Each row was made from one small tree. Brackets hold a mark, then the marks that hang from it, in alphabetical order. Every link used is in the known rows. Write each row's tree.
Known rows:
[tinug [norok koto minuf nuguf zove]]: [ 11.2  -1.1  20.2 -16.5  29.5  -2.6   4.1 -25.9 -40.6  75.1   4.0  -2.6
  -2.5  -1.1  23.1 -11.0  -2.1  -6.1  22.9  14.7 -29.7]
[zove [norok tinug]]: [ -6.5  19.9  11.1  20.0   7.2  33.2  22.7 -58.2 -29.3  28.6   2.8  -3.8
  -1.6 -27.3 -19.2  18.5   3.0  40.1  10.9 -10.7 -45.3]
[minuf kino norok]: [ 27.5 -15.1  15.0   9.5   8.8  -6.1  33.8 -46.4 -40.7  60.8  24.8   9.6
 -19.3  -9.8  27.7  28.3  15.3  17.7  21.7  17.7 -28.3]
[tinug norok]: [ 15.6   9.7   4.9   7.1   4.9   7.6  -0.8 -28.4 -55.6  61.8  10.4   9.9
 -13.2 -42.0   0.7  13.9  17.2   3.1   8.6   8.0 -48.7]
[tinug [norok [minuf kino] nuguf]]: [  7.3   3.8  11.4  -6.5  35.5 -16.9  28.1 -21.5 -36.1  57.1  32.4   9.1
  -1.5   0.7  24.1  -6.3 -17.2   7.8  30.7  30.9 -38.6]
[koto [norok minuf nuguf tinug]]: [-10.7  20.6  -4.2  14.4  30.1  -9.8  24.5 -32.3 -18.5   8.2   6.5   7.2
   6.6  -0.1   9.1  17.1 -41.7  13.0  -1.2  -4.9 -44.0]
[koto [norok tinug zove]]: [-10.0   7.2  -6.3  27.3   5.0   1.2   8.9 -36.0  -4.0  41.2  19.0   5.6
 -15.8 -15.2 -15.1  15.0 -20.8  23.2  -3.5 -11.9 -34.1]
[minuf kino [norok koto nuguf tinug]]: [  6.9  -9.1  36.0 -14.7  39.5   6.0  44.6 -44.9 -52.8  28.9   0.8 -18.7
   4.8  19.3  43.0   4.5  14.5  13.6   8.4  25.5 -41.2]
[zove [norok koto]]: [ 18.6   2.0  26.2  -1.7 -12.2  33.8   2.6 -55.3 -55.3  49.2 -11.1  -6.3
  17.1 -33.1  -1.3  15.3  28.2  19.7  16.8 -21.5 -37.1]
[minuf kino]: [ 14.7  -2.6  19.1   9.6  11.6   5.2  13.2 -36.4 -29.4  57.5  33.2  19.2
  -2.3 -13.9   9.9  21.6   0.6  21.3  14.8   9.3 -25.6]
[koto [norok nuguf zove]]: [  2.4 -13.5   5.8   4.9 -19.3  -0.9  -7.5 -20.9 -28.8  56.0   6.9  20.1
 -19.7 -12.5  14.4  15.2 -18.1   6.9 -13.4 -34.2 -12.5]
[norok minuf nuguf]: [ 11.3  10.4  21.2   2.4  30.5   1.9   9.8 -30.1 -38.3  41.9   3.6  19.1
  -3.6   1.8  25.9  25.4 -21.9   9.7   7.4  -5.6 -22.4]
[zove [norok koto minuf tinug]]: [  0.5  25.8  15.7  10.6  35.1  23.3  33.4 -68.0 -22.3  22.1  -1.1 -15.6
  24.3  -8.5 -10.1   9.0  -1.4  31.3  33.2   4.3 -48.4]
[tinug [norok koto minuf zove]]: [ 15.1   7.3  10.3   0.1  27.3  -4.4   5.9 -36.9 -29.0  78.4  15.1  -0.6
  -3.2 -15.0   3.3  -4.6   2.8  -2.3  35.5  21.6 -32.9]
[kino [minuf [norok koto nuguf]]]: [ 34.6 -11.2  27.1 -14.7  14.0  21.8  12.6 -24.6 -64.1  55.3 -17.1  -6.2
  -8.8 -29.2  40.5  26.9  38.9   6.0  12.0   6.5 -22.5]
[tinug [norok nuguf]]: [ 10.5   2.9  13.1  -6.7   8.8  12.3  -2.2 -18.2 -65.5  55.3  -2.2   8.9
 -13.2 -28.2  21.4   7.6   9.6   1.4  -5.6  -2.2 -41.4]
[dazon [norok koto nuguf tinug zove]]: [-18.5  18.8  47.1 -19.1  29.9  26.8 -24.1 -26.8 -40.0  31.6  -7.0 -31.2
   0.3   8.5  15.1  -0.6  17.8  16.8 -12.4  -7.4  -4.1]
[kino [minuf [norok koto zove]]]: [ 33.9 -16.0  17.3   2.2   7.0  18.0  12.3 -35.3 -30.2  87.4   7.0  -3.7
 -23.3 -32.4  18.1  23.1  38.4  17.5  29.9  14.7 -12.1]
[norok koto]: [ 19.8   6.7  30.6  -0.1   7.5  23.6  -6.0 -44.1 -56.9  49.2  -6.8   7.8
  12.3 -24.9  12.7  21.4  23.3  -0.1   5.7  -6.7 -30.6]
[norok minuf nuguf tinug zove]: [-11.2  12.7  18.8  10.1  47.5   3.4  22.3 -34.4  -3.4  41.1  17.2   5.7
 -11.0  22.2  13.1  12.4 -40.3  26.7   7.1   5.7 -17.7]
[norok koto tinug zove]: [ -4.2   7.4  27.2   5.8  27.2  24.4   5.0 -44.5 -20.2  50.1   6.0  -9.5
   2.5  -0.3  -3.4   5.5   8.2  18.2   5.3   4.8 -29.1]

Write each row's tree:
[ 12.8   0.1   3.4  22.7  31.0  18.0  28.6 -35.8  -5.2  67.7  23.4  -2.0
 -37.7 -23.9   0.4  29.4  11.7  38.6  22.0  24.4 -20.6]	[kino [minuf [norok tinug zove]]]
[ 17.9  -5.0  17.1  -5.7   6.0  12.1  -9.8 -29.9 -47.4  83.1   5.6  -3.8
  -6.6 -28.3   1.7  -6.6  25.3  -4.1  14.6   8.7 -33.2]	[tinug [norok koto zove]]
[  8.9 -10.9  25.1 -20.8   5.8  12.6  -9.4 -22.9 -56.7  77.0  -5.7  -4.8
  -8.9 -12.6  22.7 -12.8  19.2  -8.0   3.3  -1.4 -28.6]	[tinug [norok koto nuguf zove]]
[ 10.6  28.9  33.0  -5.6  31.1   9.2 -19.0 -39.2 -44.9  32.3  -0.2 -14.6
  12.6 -14.1   9.3  19.6  21.3   6.4  21.6   3.9 -13.1]	[dazon [norok koto minuf]]
[  1.8  12.3  42.0 -19.8  30.4   6.8 -22.2 -26.0 -35.7  52.5  -0.5 -17.5
  -0.4   9.9  24.6   6.2   4.4   9.4  11.6  -7.6  10.8]	[dazon [norok koto minuf nuguf zove]]
[ 10.0  -6.3  14.5  14.9  29.3 -14.7  26.4 -39.0   8.3  75.7  52.5  18.2
 -13.6  11.7   5.3  13.9 -31.8  29.9  37.3  20.6  -9.9]	[norok [minuf kino] zove]
[  5.7  23.6  40.9 -21.9  32.1   9.3 -21.7 -28.4 -57.3  26.8 -12.3 -14.9
  13.1   0.6  28.4  12.5  13.0   1.3   7.5  -7.8  -7.2]	[dazon [norok koto minuf nuguf]]
[ 20.9 -36.0  40.0 -19.0  13.5   0.5  23.8 -38.1 -44.8  73.1   8.9  -6.6
 -12.8  15.4  49.2   2.2  15.6   9.9  15.5   6.2 -12.6]	[minuf kino [norok koto nuguf zove]]
[  7.7  -5.7  31.6 -13.2  19.0   9.0  30.3 -50.5 -37.1  43.1  11.6  -5.6
  23.5   7.2  25.2  -4.1  -3.1  25.2  36.5   2.3 -27.5]	[zove [norok koto [minuf kino] nuguf]]
[ -4.0  19.8  12.5  21.1  60.4  -6.3  45.7 -45.1   1.5  30.2  44.8   3.5
   6.7  10.4   0.4  16.3 -28.9  31.1  30.1  36.2 -35.6]	[norok [minuf kino] tinug]
[-10.6  10.1  32.1  -6.2  51.3  10.2  19.7 -40.6 -16.6  40.5   0.3  -4.7
   7.1  27.1  18.7   0.2 -21.7  14.9  11.8   6.5 -23.4]	[norok koto minuf nuguf tinug zove]
[ 29.1 -28.1  30.4  -1.9  10.1  -0.9  25.9 -51.6 -31.6  79.9  23.7  -6.3
 -14.3   4.6  30.0   8.5  20.2  13.3  29.5  16.1 -15.5]	[minuf kino [norok koto zove]]
[  8.3 -16.1  25.4   4.4  32.8   3.8  41.1 -55.3 -16.9  57.5  23.9 -18.5
  -9.8  16.3  19.5   1.3  13.7  22.5  26.2  31.4 -31.1]	[minuf kino [norok koto tinug zove]]
[  3.3  -9.0  -5.4  20.3   9.0 -28.7  23.8 -36.2  13.0  62.4  53.3  19.7
 -11.3   0.1  -1.9   5.4 -40.6  20.5  31.8   7.7 -15.2]	[koto [norok [minuf kino] zove]]
[ 33.3 -17.7  28.0  -4.4  16.1   0.9  30.1 -51.7 -53.4  56.1  12.9  -5.0
  -0.5  -8.1  31.9  16.6  31.5   6.0  24.9  19.9 -33.4]	[minuf kino [norok koto]]
[ 10.2  -2.0  10.7  16.9  22.0  10.0  29.4 -49.4 -18.8  54.7  11.7  -1.4
 -33.5  -2.4   9.7  24.7   0.1  26.9   9.8   7.3 -28.3]	[minuf [norok tinug zove]]
[-12.6  39.3  39.8 -15.0  55.1  12.4  -6.7 -32.7 -42.7   5.3  -7.8 -28.2
  18.0  12.6  17.1   9.9   6.5  10.4   4.0   7.1 -20.1]	[dazon [norok koto minuf nuguf tinug]]
[  4.5  16.3  48.7 -24.5   9.8  25.7 -37.3 -23.8 -74.4  31.3 -19.0 -15.9
   9.4 -11.6  28.0  12.7  35.2   0.2 -13.0 -20.0  -7.6]	[dazon [norok koto nuguf]]
[ -6.6  19.8  26.3  -5.6  35.5  23.7  31.6 -55.4 -36.4  15.9 -11.9 -17.2
  21.0   7.9  12.0   3.6  -8.0  26.1  19.3  -1.1 -42.1]	[zove [norok koto minuf nuguf tinug]]
[-17.8  -0.5   2.9   9.4   3.9   4.3   6.4 -25.7 -14.6  34.6   5.7   6.3
 -14.5  -1.4   6.4   7.1 -27.8  19.0 -16.5 -20.5 -29.9]	[koto [norok nuguf tinug zove]]
[ 12.0  -2.4  36.3 -12.3  38.9  -4.8  23.5 -35.7 -37.0  44.4  14.9   3.6
  20.8  17.6  35.3   3.9  -8.6   4.3  24.6  17.2 -22.9]	[norok koto [minuf kino] nuguf]
[ -7.1  11.0  34.1  -8.9  13.1  37.7  16.4 -52.1 -53.4  22.1 -21.4 -17.5
  18.7  -7.5   8.5   2.6  13.8  25.5   0.1 -17.3 -44.6]	[zove [norok koto nuguf tinug]]
[ 29.7 -22.0  29.7 -13.2  10.9  18.2  11.0 -21.4 -40.5  81.8  -5.8  -7.6
 -24.3 -17.5  38.9  18.4  31.4  14.9  14.0   4.0  -7.3]	[kino [minuf [norok koto nuguf zove]]]
[ 11.6   0.4  21.8 -20.6  39.1 -10.9  24.9 -28.3 -47.5  55.8  17.3  -3.8
  16.6   2.3  30.0 -16.7   0.7  -5.1  33.0  35.0 -42.8]	[tinug [norok koto [minuf kino] nuguf]]
[ -6.7  42.8  30.6   2.2  54.5  13.7  -2.3 -44.8 -32.3  10.5   1.2 -28.4
  19.2   0.5  -1.2  13.5  10.7  14.2  16.8  17.8 -23.6]	[dazon [norok koto minuf tinug]]
[ 11.6  -5.1  23.9   6.2  28.8  14.9  23.8 -54.3 -31.0  53.7   0.1 -14.5
 -15.2   1.5  13.0  15.3  17.5  14.9  13.6  10.3 -31.5]	[minuf [norok koto tinug zove]]
